What can hang from each mark
raro: gapir sepa vugorup zivo
tevalov: busa gapir sepa tafi
gapir: raro tevalov
tafi: fudol
zivo: raro
busa: tevalov
vugorup: nasez raro
sepa: fudol raro tevalov
nasez: vugorup

Each row was made from one small tree. The marks that hang from a mark follow it in brackets, in alphabetical order. Every link used is in the known rows. Write each row's tree.
Known rows
vugorup[raro[gapir[tevalov[tafi]] sepa[fudol] zivo]]: [-1.42 -2.10 -0.36  1.14 -5.14  5.38 -1.57 -0.48 -0.78  2.46  1.26  3.61
  4.13 -0.88  3.07 -2.32  0.77 -4.36  1.27  4.88  3.64  1.14 -0.12 -0.39]
gapir[tevalov[busa tafi]]: [-1.01 -0.48  1.29 -0.19 -1.13  5.62 -3.24  4.14 -0.40  2.62 -1.79 -0.55
  4.20 -0.90 -2.38  0.54  3.57 -1.59 -1.25  1.23 -0.37  0.32 -4.77 -0.33]
vugorup[nasez raro[gapir[tevalov[busa]] sepa zivo]]: [-2.32  1.80 -2.47  0.83 -4.44  3.57 -1.63  1.28 -3.23  3.02  1.97  5.49
  3.64 -2.24  1.07 -4.44  1.78 -3.63 -1.78  5.85  3.32  0.62 -1.25  3.32]
zivo[raro[gapir sepa[tevalov] vugorup]]: [-1.18  0.44  2.46 -0.77 -2.88  0.06  1.72 -1.76 -3.69  1.35  2.49  3.66
  1.58 -1.38 -0.68 -4.39  0.14 -1.73 -0.09  1.14  1.02  2.61  1.46 -0.79]
gapir[tevalov]: [-0.02  0.43  0.22  0.52 -0.39  1.57 -1.26  1.65  0.28  1.57 -0.29  0.93
  1.73 -0.24  0.01 -0.83  1.46 -0.65  0.27 -0.88  0.02  0.81 -0.98 -0.17]
tevalov[busa gapir[raro] sepa[fudol]]: [-1.49  0.32  2.08  0.91 -3.25  2.99  1.39  3.14 -2.03  5.29  1.42 -0.06
  1.56 -2.65 -1.00  2.11 -0.05 -1.90  1.95 -0.29  0.41  1.17 -2.47 -1.28]
nasez[vugorup]: [-0.73  1.05 -0.29  0.12  1.86 -0.39  0.58  0.12 -0.81 -1.48 -0.18 -0.53
 -1.16 -0.32  0.06  0.74 -1.62  0.71 -0.13 -1.36  0.32  0.45 -0.64  0.91]
tevalov[busa gapir sepa[raro[vugorup zivo]] tafi[fudol]]: [-3.16  0.14  1.09  0.90 -2.93  4.33 -0.19  0.55 -3.34  3.09  1.81 -0.35
  2.87 -1.51 -2.44  1.02  1.70 -5.39  1.14  1.94  1.45  0.73 -4.00 -0.99]
busa[tevalov[gapir[raro[zivo]] sepa[fudol] tafi]]: [-3.59 -1.28 -0.40  1.90 -4.41  6.34  0.83  2.75 -1.71  5.67  2.37 -1.40
  2.95 -0.91 -0.64  2.37  0.19 -3.35  0.48  2.06  2.80  1.75 -3.32 -2.38]
zivo[raro[gapir sepa vugorup[nasez]]]: [-1.01 -0.03 -1.41 -0.55 -0.89 -1.28  2.04 -3.91 -4.32 -0.97  4.05  2.44
 -0.52 -1.95 -1.22 -2.55 -0.93 -1.53 -1.41  2.50  2.13  1.93  0.99  0.58]
raro[gapir[tevalov[busa tafi]] sepa vugorup[nasez] zivo]: [-2.93 -0.91 -1.50  0.56 -2.75  5.25 -3.13  0.54 -3.44  2.08  1.78  2.16
  5.22 -3.04 -2.93 -2.80  2.53 -4.18 -1.20  6.04  3.18  0.70 -3.82  2.70]
sepa[raro]: [-0.34  1.41  0.69 -0.52 -0.25 -1.81  1.33 -1.14 -0.51  0.99  1.36 -0.39
 -0.67 -0.11  1.18 -0.59 -0.51 -0.41  0.77  1.36 -0.40 -0.16  0.61  0.02]
tevalov[gapir sepa[fudol raro[vugorup[nasez]]] tafi]: [-1.04 -0.98  0.65  0.16 -0.30  1.78  0.82 -1.93 -1.17  1.59  3.40 -0.86
 -0.47 -1.35 -1.83  4.10 -2.50 -3.03  5.05 -0.50  2.73 -0.02 -2.94 -1.89]
tevalov[busa]: [-0.57  0.28  1.11 -0.43 -0.93  1.93 -0.97  1.94 -1.03  1.33 -1.09  0.12
  1.34 -0.83 -1.35 -0.91  1.63 -0.10 -0.78  1.04 -1.08 -0.73 -1.72  0.80]
raro[gapir vugorup]: [ 0.06 -1.11 -0.27 -0.13 -0.56 -1.90  0.65 -0.30 -0.77 -0.38  2.58  1.23
  1.30 -0.81 -1.27 -1.60 -0.28 -0.94  0.52  1.74  1.03 -0.73 -0.97  0.64]
nasez[vugorup[raro[sepa[fudol]]]]: [-0.56 -0.55  0.30  0.79 -0.60  0.45  0.94 -2.13 -1.14 -1.37  0.07  2.05
 -1.88 -0.46  3.10  0.03 -3.81 -0.65  3.82 -0.20  1.49  0.57  1.21  0.55]
raro[gapir sepa[fudol tevalov[busa tafi]] vugorup zivo]: [-2.55 -2.79  3.82 -0.04 -4.62  6.24 -2.81 -0.12 -2.49  3.19 -0.11  2.41
  5.14 -2.24 -1.50 -4.07  0.94 -3.66  2.38  4.87  1.76 -0.42 -1.51  0.65]
nasez[vugorup[raro[sepa[tevalov[tafi]] zivo]]]: [-3.01  1.33 -0.91  0.80 -1.39  3.53 -0.83 -0.34 -1.46  0.13 -0.20  2.72
  1.24  0.59  1.52 -0.74 -2.22 -2.78  0.84  1.62  3.60  2.21 -0.53  1.34]
tevalov[sepa tafi]: [-0.12 -1.80  0.09 -0.10 -0.92  3.61 -0.15  0.81 -0.15  0.43 -0.60 -1.93
  0.61 -1.22 -1.17  3.20  0.97 -2.01  0.26 -1.15  1.22  1.82 -1.53 -2.09]
sepa[fudol raro[zivo] tevalov[busa gapir tafi]]: [-3.51  1.47  4.36 -0.62 -3.79  5.87 -1.67  1.95 -1.52  5.86  0.25  1.17
  4.00 -0.01  0.15 -1.15  0.94 -2.98  2.00  3.63  0.62 -1.45 -2.68 -0.88]
busa[tevalov[gapir[raro[vugorup zivo]] sepa[fudol]]]: [-3.42 -0.33 -0.78  2.51 -3.89  2.48  1.94  0.99 -1.73  4.77  3.69  1.11
  1.77 -0.30 -1.58 -0.76 -1.29 -2.66  3.32  0.43  2.38  1.23 -2.54 -0.34]
gapir[tevalov[sepa tafi]]: [-0.19 -1.29  0.31  0.62 -1.52  5.18 -1.38  2.39  0.14  1.94 -0.88 -0.95
  2.32 -1.56 -1.16  2.08  2.52 -2.68  0.45 -2.17  1.35  2.50 -2.55 -2.06]
tevalov[busa gapir]: [-1.39  1.09  1.19 -0.60 -1.97  2.40 -0.29  3.55 -1.87  2.64  0.21  0.25
  2.37 -1.00 -1.45  1.04  1.60 -0.75 -0.84  2.15 -0.32 -1.27 -3.01 -0.34]

Write each row's tree
[-0.33 -0.76 -1.48  0.38  0.94 -0.96 -0.37 -3.32 -1.84 -1.58  1.60  0.92
 -0.83 -1.52 -1.96 -0.02 -2.21 -0.97  2.63  1.14  2.01  0.63 -0.25  1.91]
raro[sepa vugorup[nasez]]
[-1.67 -0.91 -0.31  1.73 -5.15  7.60 -2.47  3.61 -2.31  3.42  0.03  2.64
  5.10 -2.13 -0.07 -1.63  4.21 -5.76 -2.34  2.16  2.70  2.17 -3.50 -0.76]
vugorup[raro[gapir[tevalov[busa sepa tafi[fudol]]] zivo]]
[-1.41  0.32 -0.04  0.86 -4.03  2.32 -0.82 -2.28 -1.68  1.99  1.95  5.84
  1.12 -1.27  3.04 -4.27 -2.38 -2.76  1.95  3.83  4.18  0.29  2.43  1.61]
vugorup[nasez raro[gapir sepa[fudol tevalov] zivo]]
[-2.16  1.40  0.60  0.35 -3.05  1.30  1.06  2.84 -3.71  4.28  2.16  0.00
  2.89 -2.77 -0.91  1.83  0.52 -1.95 -0.33  4.30  0.63  1.42 -2.33  0.02]
tevalov[busa gapir[raro[sepa]]]
[-2.05  0.90  1.19  0.50 -3.14  2.78 -0.86 -1.01 -1.61  2.07 -0.57  2.88
  1.63 -0.59  1.37 -3.70 -0.06 -1.91  1.18  1.84  1.58  1.73  2.19  1.13]
raro[sepa[tevalov] zivo]
[-1.10 -2.16  3.20 -0.21 -3.27  7.40 -0.84  3.25 -1.53  3.39 -0.92 -1.43
  2.51 -2.30 -1.73  3.72  1.57 -2.56  2.00  0.21  0.59 -0.14 -3.85 -3.17]
tevalov[busa gapir sepa[fudol] tafi]
[-0.99 -0.23  5.30 -0.75 -2.67  4.27 -2.21  2.83 -2.74  3.32 -0.31 -0.96
  4.38 -2.78 -0.81 -1.24  2.91 -3.10 -2.61  3.99 -0.14 -0.07 -2.99 -1.96]
sepa[raro[gapir] tevalov[busa tafi[fudol]]]
[-0.32 -0.74  1.05 -0.76 -2.81  1.56  1.60  0.52 -1.64  1.71  2.03 -2.04
  1.34 -2.74  0.78  1.26  1.29 -3.12 -0.78  2.61  1.62  1.15 -0.72 -2.62]
tevalov[sepa[raro[gapir]] tafi]
[-0.36  0.13  3.86  0.02 -0.25  2.64 -1.71  0.11 -0.70  1.52 -0.50 -1.48
  1.63 -0.74 -0.06  0.85  0.45 -2.46  0.10  0.39  0.24  1.06 -1.20 -2.50]
sepa[raro tevalov[tafi[fudol]]]
[-2.22 -0.74 -2.87  2.79  0.12  3.57 -1.55 -1.54 -0.01  2.98  2.68  1.16
  1.44 -1.09 -2.59  0.03 -1.53 -3.68  3.25 -1.38  3.72  3.22 -2.97  1.51]
gapir[raro[vugorup[nasez] zivo] tevalov[sepa[fudol] tafi]]
[-0.60 -2.00  0.55  0.86  0.20  4.82 -4.31  2.36 -2.42  0.93  0.71  0.12
  4.63 -3.00 -4.53 -0.12  2.87 -3.05 -1.86  2.65  1.78  0.05 -6.14  0.35]
raro[gapir[tevalov[busa tafi[fudol]]] vugorup[nasez]]
[-2.49 -0.80  1.58  1.34 -2.81  4.20 -1.36 -1.28 -1.02  3.87  0.63  0.77
  2.86 -1.07  0.73 -1.12 -1.45 -2.92  2.28  2.93  2.32  2.77  0.83 -0.04]
gapir[raro[sepa[fudol tevalov[tafi]] zivo]]
[-1.60 -1.41 -2.16  1.84  0.13  3.61 -3.48 -0.65 -1.69  0.10  2.13  1.45
  3.76 -1.37 -2.32 -1.59  1.22 -3.97 -1.79  2.65  3.60  0.73 -3.23  1.00]
raro[gapir[tevalov[tafi[fudol]]] vugorup[nasez] zivo]
[ 0.15 -2.89  0.46  0.26 -1.04  0.12 -0.30 -3.70 -2.12 -0.73  2.55  1.54
  0.22 -2.87 -0.34 -1.52 -2.18 -1.37  3.25  2.82  2.27 -0.35  0.61  0.85]
raro[gapir sepa[fudol] vugorup[nasez]]
[-1.67 -0.60  1.28  1.36 -2.33  5.20 -0.21  4.24 -3.14  4.07  1.07 -2.75
  3.38 -3.24 -2.72  5.21  2.02 -3.99 -1.53  0.90  1.19  2.77 -5.03 -2.82]
tevalov[busa gapir[raro] sepa tafi[fudol]]
[-3.07 -1.00 -0.37  2.65 -2.01  4.83 -2.87  0.55 -3.02  3.26  0.77  0.72
  5.09 -2.15 -3.07 -1.58  2.08 -4.83  0.06  3.46  1.44  3.18 -3.81  1.73]
gapir[raro[sepa vugorup zivo] tevalov[busa tafi[fudol]]]
[-2.03 -0.88 -1.01  1.98 -1.59 -0.64  0.76 -4.47 -1.38  1.74  2.78  2.08
  0.53 -0.41  0.05 -2.74 -3.04 -2.08  4.48  2.13  1.80  1.70  1.55  2.27]
gapir[raro[sepa[fudol] vugorup zivo]]
[-1.12  0.53  2.29 -0.60 -1.27  3.96 -1.23  3.54 -0.33  2.72  0.27 -0.16
  3.18  0.09 -1.19  2.99  0.43 -1.55  0.15  0.65  1.73  0.15 -3.35 -2.47]
sepa[tevalov[gapir tafi]]
[-2.71 -2.69  1.12  0.68 -4.68  4.11  0.75 -0.91 -1.84  3.05  2.78 -0.40
  2.47 -1.28 -0.42 -2.67  0.64 -3.97  2.37  3.46  2.18 -0.30 -1.76 -1.49]
busa[tevalov[sepa[fudol raro[gapir vugorup zivo]] tafi]]
[-2.23  2.77 -3.58  1.29  0.35 -0.90  0.87 -1.03 -0.52 -1.16  1.20  3.30
 -1.15  1.96  2.06 -1.65 -2.52 -0.87 -0.08 -0.10  2.22  0.43  0.07  2.89]
nasez[vugorup[raro[zivo]]]
[-2.43 -0.54 -2.00  1.04 -2.36  5.79 -2.60  2.04 -2.38  2.84  1.60  1.81
  4.37 -2.74 -3.97 -1.91  2.91 -4.40 -1.03  2.00  3.28  1.10 -4.89  1.93]
raro[gapir[tevalov[busa sepa tafi]] vugorup[nasez] zivo]
[-3.86  0.19 -0.79  0.66 -3.87  3.54  1.45  1.24 -2.33  3.63  3.34 -0.89
  2.58  0.05 -1.88  0.80  0.79 -4.07  1.45  2.53  2.62  0.35 -4.00 -1.54]
busa[tevalov[gapir sepa[raro[vugorup zivo]] tafi]]
[ 0.11 -0.03  2.99 -0.04 -2.68  0.76  0.13  0.05 -0.59  3.18  1.97  1.30
  2.14 -1.74  2.73 -3.12  0.86 -1.54  1.53  2.18  0.08 -0.47  0.37 -0.99]
sepa[fudol raro[gapir[tevalov]]]
[-1.33  1.46 -2.61  1.26 -3.35  1.00 -0.41  1.33 -0.23  2.32  2.49  5.29
  3.11  0.60  2.44 -4.25  1.30 -2.74 -1.35  2.97  2.75  0.42 -0.21  1.52]
vugorup[raro[gapir[tevalov] zivo]]
[-2.11  0.96  0.04 -0.02 -1.20  2.76 -0.14  4.60 -1.72  4.19  1.99 -1.95
  4.00 -1.22 -2.83  4.11  1.00 -1.76 -1.97  3.77  0.84  0.46 -5.39 -0.74]
tevalov[busa gapir[raro] tafi]
[-2.22  0.19 -3.63  3.25  2.04  1.98 -2.90 -1.11 -0.93  1.31  2.67  0.67
  2.65 -0.43 -3.28  0.19 -0.43 -3.55 -0.69  1.09  3.25  2.73 -4.06  2.05]
gapir[raro[vugorup[nasez] zivo] tevalov[tafi[fudol]]]
